Known rows, with every step that occurs
lonan -> sakeg -> selu -> tibi: [-10  -9  17  10   0  31 -25   3   0  -4  31 -50  -7  -2  17  12  -9 -24
  21  19]
selu -> tibi -> dode: [ 12 -29   6  -5   1  32   1  -7 -21  -6   9   0  -4 -12  -5   4  -7 -27
  -3 -18]
sakeg -> selu -> lonan -> dode -> deru -> tibi: [  3 -25  16   6 -13  33 -37  -3  10 -22  23 -41   5   2 -17  12  -5 -21
 -12  14]
sakeg -> selu: [  4 -15   6  -5 -12  49 -25  -1  13 -20  21 -28   7  -7  -6  15   4  -9
  -3  16]
sakeg -> selu -> tibi -> dode -> deru: [  3 -27   7 -17  -7  28 -23   4  -3 -14  15 -17  -8 -10  -6   4   0 -24
   3  -2]
tibi -> dode -> lonan -> sakeg: [ -3 -28   2  28 -12  57 -23  -4  19  17  49   9  -9  -3  -6   0  -9 -29
  -4 -33]
deru -> tibi -> dode -> lonan -> sakeg -> selu: [ -3 -26  -1  31  -4  60 -13 -14  32  -1  56  10  -6  -6  -4   5  -5   4
  -7 -26]
dode -> lonan -> sakeg -> selu: [-11  -2  23  36 -16  50 -32  12  16   2  45 -17  -8  19  -7  11 -12 -31
  10  -8]
selu -> tibi: [ 11 -15  21   6  -2  23   3  -4 -34 -15  -2 -13   4   4  -7   7  -3 -26
   2 -10]
selu -> lonan -> dode -> deru: [ 10 -35  22  19 -17  21 -35  -4 -12  -7  12 -42  10  10 -27   2  -6 -46
 -19  -8]
dode -> lonan: [  6 -10  22  34 -21  50 -12   4  -2  -5  23  11   5  21 -28   7  -6 -30
  -9 -32]
tibi -> selu -> sakeg: [  9 -31 -12   5 -32  44 -14 -31  -7  -6  21  -9  14  -3 -11   5   1 -18
   1  16]
dode -> deru -> tibi -> selu: [ 17 -48  -1  29 -21  31  -4 -17 -11   2  24   3  15   8 -19  -8  16   7
 -16 -43]
tibi -> sakeg: [  7  -4  -1   8   6  41 -16 -21 -12   6  17  13  24   5  -8   4  15 -16
 -19 -16]
lonan -> sakeg -> selu -> tibi -> dode: [-10 -16   7   3   1  38 -27   0   7   1  37 -42 -11 -12  19   9  -9 -24
  18  15]
deru -> tibi: [ 13 -26   2  31  -1  46   6 -23   1 -14  24  -3  17   1  -9   7  11  18
 -16 -25]
lonan -> dode: [ 23 -36  14  23   8  45  -6  15 -10   2   4 -25   7   9  -6  -2   0 -12
 -29 -10]
tibi -> sakeg -> selu -> lonan: [ -6   7   1 -13  -9  39 -44 -24   5 -13  26  -8  19   0 -13  18   2 -34
  -9  18]
deru -> tibi -> dode: [ 13 -41 -12  21   1  54   4 -27  17  -5  35  11   9 -17  -7   1   9  19
 -22 -32]

Rows
[  5 -42   3  34 -26  25 -20 -25  -4   2  39 -19  11   8 -13  -3   6 -10
  -4 -29] : dode -> deru -> tibi -> selu -> lonan -> sakeg
[  0  -4   9  -6  -1  30 -47  -9  -3  -2  20 -13  16   9 -15   7   5 -38
 -18   7] : tibi -> sakeg -> selu -> lonan -> dode -> deru
[ -9 -14  16  23 -22  32 -40 -27   4  -8  37 -52   9  -2  -7  18 -11 -43
  10  12] : selu -> lonan -> sakeg
[  2   4   6  -9   2  40 -41 -12   2  -9  22 -13  14   4 -10  15  -2 -34
 -18  20] : tibi -> sakeg -> selu -> lonan -> dode
[ 22 -34  -2  23 -19  48  -1 -27   2 -10  27  -4   7  -1 -11   9 -11  -1
 -22  -5] : deru -> tibi -> selu -> lonan -> dode
[  2 -23  19  -2 -19  30 -46   3   7 -20  18 -48   3   2 -18  12  -7 -35
 -10  20] : sakeg -> selu -> lonan -> dode -> deru
[ -8 -15   8  17  -8  45 -33  -1  17   0  41 -51   0  -4  14  12  -1 -12
  12  19] : lonan -> sakeg -> selu
[  0 -10  12 -12 -10  42 -20   8   2 -17  21  -1 -13  -5 -10  12 -13 -31
   3   1] : sakeg -> selu -> tibi -> dode -> lonan
[ -1  -1  -3   8   3  41 -22 -33  10 -17  35   4  19   0 -11  16   6  -1
 -16   0] : deru -> tibi -> sakeg -> selu -> lonan
[ -7 -22   0  17 -13  60 -30   2  29  11  52   1 -12  -6  -5   2 -11 -28
   1 -17] : tibi -> dode -> lonan -> sakeg -> selu
[  8   1  13  -1  11  21  -4 -12 -38  -5   1   8  12   9  -5   4   1 -34
  -5 -13] : selu -> tibi -> sakeg
[  5  -6   2  11  10  43 -21 -22   9 -13  29  -1  15   4  -8  13   2  -2
 -25   2] : deru -> tibi -> sakeg -> selu -> lonan -> dode
[  3  -8  18 -13  -5  32 -15   5  -9 -24   7 -25  -1  -4  -4  15  -7 -20
   7  17] : sakeg -> selu -> tibi
[ 12 -24  19  16 -13  35 -28  -7  -6 -14  12 -41   9   4 -20  11 -14 -40
 -19   8] : selu -> lonan -> dode
[ -1 -18  17  15  -1  35  -6   2 -13   4  27   6 -14   3  -4   2 -17 -41
   5 -26] : selu -> tibi -> dode -> lonan -> sakeg
